Known rows, with every step that occurs:
H T: 20,-8,-22,11,3,-17,-25,7,10,24,22,-9,-23,-6,-6,-4,-7,10,10,-13,-18,10,8,-5,0,6,-28,-24
T J C A N: 30,2,-20,27,-5,-32,-12,-12,-23,16,50,26,0,-16,-35,7,8,-16,-18,0,0,13,11,-4,-16,-16,-55,-34
L H T J C A N: -16,12,-35,18,-11,-10,-24,2,-15,30,49,31,-11,-22,-8,-2,-18,-25,-12,3,-19,23,28,-16,0,-23,-48,-29
B L H T: -15,-2,-13,-8,6,-8,-36,8,2,34,50,-10,-41,-16,28,7,-34,-19,22,-8,-8,12,4,-25,20,-18,-27,-16
H L B: 2,22,-12,-2,3,-24,-15,-12,-16,-16,42,-24,-23,10,-15,13,6,-12,-3,-5,14,11,-9,-13,0,22,-31,-4
J T W: 8,-14,-31,-9,6,-36,-6,-3,-6,40,15,-17,-42,5,-40,20,-3,-2,10,-21,-7,4,-8,-17,-20,-6,-28,-25
H L: 11,7,-11,14,-2,-28,-22,-12,-8,5,42,-27,-17,6,-10,11,2,-5,6,-9,10,9,2,-11,-14,13,-33,-13
L H: -6,6,-20,-4,-10,-27,-13,-2,-6,24,35,-4,-34,-5,-12,4,-22,-15,24,-15,-13,18,16,-13,8,-7,-37,-11
N A C L: 18,-8,-20,13,22,-16,-26,-9,-22,-10,40,19,-3,-30,-31,10,-18,-1,18,-17,7,-8,-16,-25,-50,5,-31,-8
B L C J T H: -12,-9,-25,-7,6,-53,-10,-19,-9,31,32,-31,-51,-32,1,35,-61,-7,9,-8,18,12,-61,-28,-11,-23,-31,-17
A N C: 25,-8,-29,8,15,4,-32,14,2,25,38,8,-7,-23,-27,-2,13,3,4,6,-7,6,13,-11,-17,-22,-44,-28
T H L C A N: -34,3,-31,24,-2,10,-25,-24,-28,9,68,1,-24,-23,-17,9,-27,-4,-8,-1,-12,11,-17,-20,-43,3,-35,-25
L H T W: -20,-1,-41,-23,-6,21,-24,15,6,34,27,-2,-55,3,-2,2,-12,-15,13,-13,-32,19,32,-22,-3,1,-24,-17
B L C J T: 6,-17,-23,-6,-9,-72,-15,-18,7,23,29,-24,-53,-30,2,38,-40,-5,9,-19,26,8,-50,-29,-4,-21,-36,-9
C A N: 18,-11,-15,26,4,-13,-14,-15,-22,26,52,25,-17,-20,-35,5,-6,-1,-12,-9,-17,9,7,-2,-9,-8,-47,-33
W T: 26,-30,-2,8,2,-41,-17,-11,-14,29,15,-5,-26,-1,-18,8,-3,4,22,-21,-9,9,-17,-21,-10,-11,-16,-17
H L C A: -12,-3,-30,18,-22,-26,-31,-26,-7,0,50,0,-26,-5,-9,8,-11,-8,4,-7,11,6,-14,-20,-23,15,-36,0
C L H T: -14,3,-21,1,-7,-10,-31,4,-9,12,45,0,-27,-22,9,4,-33,11,24,-23,-36,17,8,-29,-5,12,-25,-9
N A: 21,-10,-14,10,1,-17,-13,-7,-9,19,6,6,-29,-18,-28,-2,0,-6,17,-8,7,-8,-12,0,-20,7,-28,-13
C J T H: 5,5,-25,7,15,-56,6,-17,-21,40,12,-28,-32,-14,-28,26,-51,0,-4,-6,2,21,-32,-8,-5,-15,-36,-26
B L: 32,-12,3,1,11,-30,-22,-5,-5,19,49,-15,-30,-10,1,16,-8,-10,16,-10,12,0,-14,-12,5,-10,-33,-21
X J: 31,-8,-13,17,13,-39,-7,-15,0,31,29,-9,-10,-6,-28,-2,11,-6,-1,-1,-1,10,-16,9,-25,4,-36,-36
J X: 19,11,-8,2,-4,-34,-4,-5,-10,23,31,-2,-23,5,-28,2,14,13,17,0,-8,11,-7,-9,-2,10,-44,-14
H L C J X: -4,22,-26,-2,-29,-37,-11,-23,0,-7,34,-20,-39,-3,-5,20,5,8,0,1,14,23,-24,-27,-21,24,-47,9
B L C: 14,-20,-14,-7,-7,-29,-28,-6,11,9,48,-11,-43,-21,8,13,-10,-7,27,-18,9,-2,-24,-23,-10,-6,-30,-10
X J C: 36,-3,-25,19,28,-46,-7,-16,0,24,41,-7,4,-10,-35,-6,4,-16,-2,-2,14,16,-7,11,-16,-4,-51,-44
C J T W: 18,-9,-35,-12,-1,-42,3,-12,-7,35,7,-18,-52,-1,-35,34,-13,-5,-9,-18,1,17,-11,-15,-13,-5,-37,-20
N C L: 33,-7,-21,3,8,-12,-39,6,-9,4,43,3,-1,-20,-15,5,1,14,18,0,-3,2,-7,-26,-25,6,-34,-7

Rows:
26,-22,-8,28,-3,-40,-15,-19,-36,26,37,32,-3,-14,-31,11,7,-14,-10,-7,-2,14,-9,-24,-24,-29,-36,-33  W T J C A N
-16,28,-10,-6,-35,-22,-21,8,-19,14,33,6,-24,-9,9,9,1,14,20,1,-33,17,-7,-41,-20,21,-25,5  C L H T J X
44,7,-18,8,-10,-51,-10,-2,-3,9,27,-7,-5,0,-23,6,14,-13,8,-5,12,13,7,-4,-10,-6,-45,-19  T J C
8,-10,-19,20,18,-74,-3,-19,-2,50,16,-19,-9,-9,-40,8,-8,-2,1,-7,8,7,-37,1,-25,-11,-33,-40  X J T
-24,-15,-19,5,-3,-18,-28,-19,-19,11,30,-27,-33,-5,0,12,-25,0,26,-15,-3,13,-41,-39,-43,2,-5,-9  W T H L C
11,-11,-50,-12,14,-7,-16,7,-3,42,19,-2,-37,-20,-40,28,1,-4,-21,4,-1,14,-1,-26,-27,-30,-44,-29  A N C J T W
29,17,-27,-8,1,-22,-16,2,-3,24,23,3,-17,-4,-22,7,13,4,-2,31,13,20,-7,-18,1,-3,-55,-1  N C J X
-20,31,-28,-4,-14,-18,-7,-23,-16,1,39,-27,-39,-6,-5,19,-17,5,0,12,6,27,-35,-25,-27,23,-39,1  T H L C J X
25,19,-2,1,-28,-46,-2,-2,-11,20,16,-3,-20,12,-23,8,34,6,12,10,-5,9,-11,-13,-19,10,-35,-5  T J X
26,3,-29,21,-7,-32,-25,-5,-7,21,30,16,0,-2,-11,-4,-5,-14,-11,7,3,13,9,-5,-2,-3,-41,-22  H T J C A
20,0,-29,29,-2,-16,-23,-2,-12,20,42,26,1,-19,-19,-2,2,-9,-23,2,-11,14,17,-6,-12,-13,-47,-38  H T J C A N
-31,3,-35,3,15,4,-40,4,-13,4,38,24,-13,-35,-4,2,-44,-10,23,-16,-12,3,2,-38,-34,-1,-24,-4  N A C L H T
13,-5,-27,10,24,-20,-20,-6,-6,11,22,15,-9,-15,-34,1,-12,-18,15,-6,18,-7,-2,-10,-32,-13,-35,-14  N A C
31,16,-12,-1,-9,-41,5,-14,-11,18,23,-5,-32,-1,-23,15,5,9,-4,4,-2,23,-11,-9,3,11,-52,-8  C J X
-11,14,-36,11,-17,-29,-26,-2,-11,28,37,20,-11,-5,-1,-4,-24,-31,-1,7,-4,22,22,-15,10,-13,-43,-13  L H T J C A
-13,16,-28,-2,-8,-22,-36,9,-7,0,46,10,-5,-13,8,15,-26,-6,15,-11,-24,16,14,-44,-34,-6,-26,-3  A C L H T J
28,-4,-27,21,13,-38,-15,-19,-18,18,51,18,-3,-6,-34,-1,-17,-15,-3,-5,13,14,9,1,11,-7,-58,-26  J C A
26,-4,-19,10,19,-33,-25,-6,-15,-11,62,5,3,-14,-25,17,-19,7,12,-23,-7,8,0,-26,-33,1,-40,-14  A C L
26,-10,-34,-4,-24,-39,-9,-14,14,1,20,-9,-47,-19,-11,15,-13,3,5,-18,-2,19,-12,-10,-10,6,-44,-3  L C J
27,0,-15,8,-21,-27,-23,10,8,20,7,-10,-19,1,-1,1,14,4,6,-2,-18,7,3,-9,-17,4,-20,-16  H T J
22,-9,-31,12,8,-12,-36,-3,-9,32,37,21,-3,-5,-26,-5,-4,-10,1,22,11,3,3,-11,-3,-12,-44,-11  N C A
-22,12,-29,2,-9,-8,-37,8,-15,2,24,23,-11,-28,2,8,-24,-16,18,-6,-10,-1,-3,-41,-50,-3,-17,4  N A C L H T J
16,-13,-35,-11,4,16,-23,12,9,26,22,-8,-43,6,-13,2,10,3,4,-14,-27,9,19,-11,-15,11,-22,-26  H T W
23,14,-26,0,5,-6,-14,4,-7,25,34,13,-17,-21,-29,10,17,10,-14,25,-2,21,0,-18,-11,-13,-59,-17  A N C J X
-16,31,-15,-3,18,-6,-10,-13,-32,-8,48,-32,-22,8,-16,11,-15,-13,-3,5,5,15,-19,-12,-7,20,-24,-12  T H L B
-8,6,-6,-9,-19,-19,-33,11,1,30,35,-11,-37,-8,33,13,-15,-25,17,2,-5,9,-1,-30,4,-18,-18,-9  B L H T J
-18,-6,-25,-29,6,24,-32,13,1,35,49,-9,-61,-4,21,12,-19,-26,15,-8,-16,11,14,-33,6,-11,-20,-18  B L H T W
-13,2,-37,7,-22,-71,-15,-26,5,6,19,-36,-39,-16,-10,32,-30,1,0,-18,23,17,-36,-27,-23,1,-36,0  H L C J T
2,-25,-16,13,-3,-10,-30,-16,-9,17,73,22,-38,-37,-6,15,-14,-8,1,-12,-2,-2,-21,-23,-16,-16,-43,-25  B L C A N
24,-6,-26,28,19,-22,-14,-16,-22,20,65,28,-2,-23,-40,1,-10,-11,-14,-10,-3,15,16,1,1,-16,-64,-42  J C A N
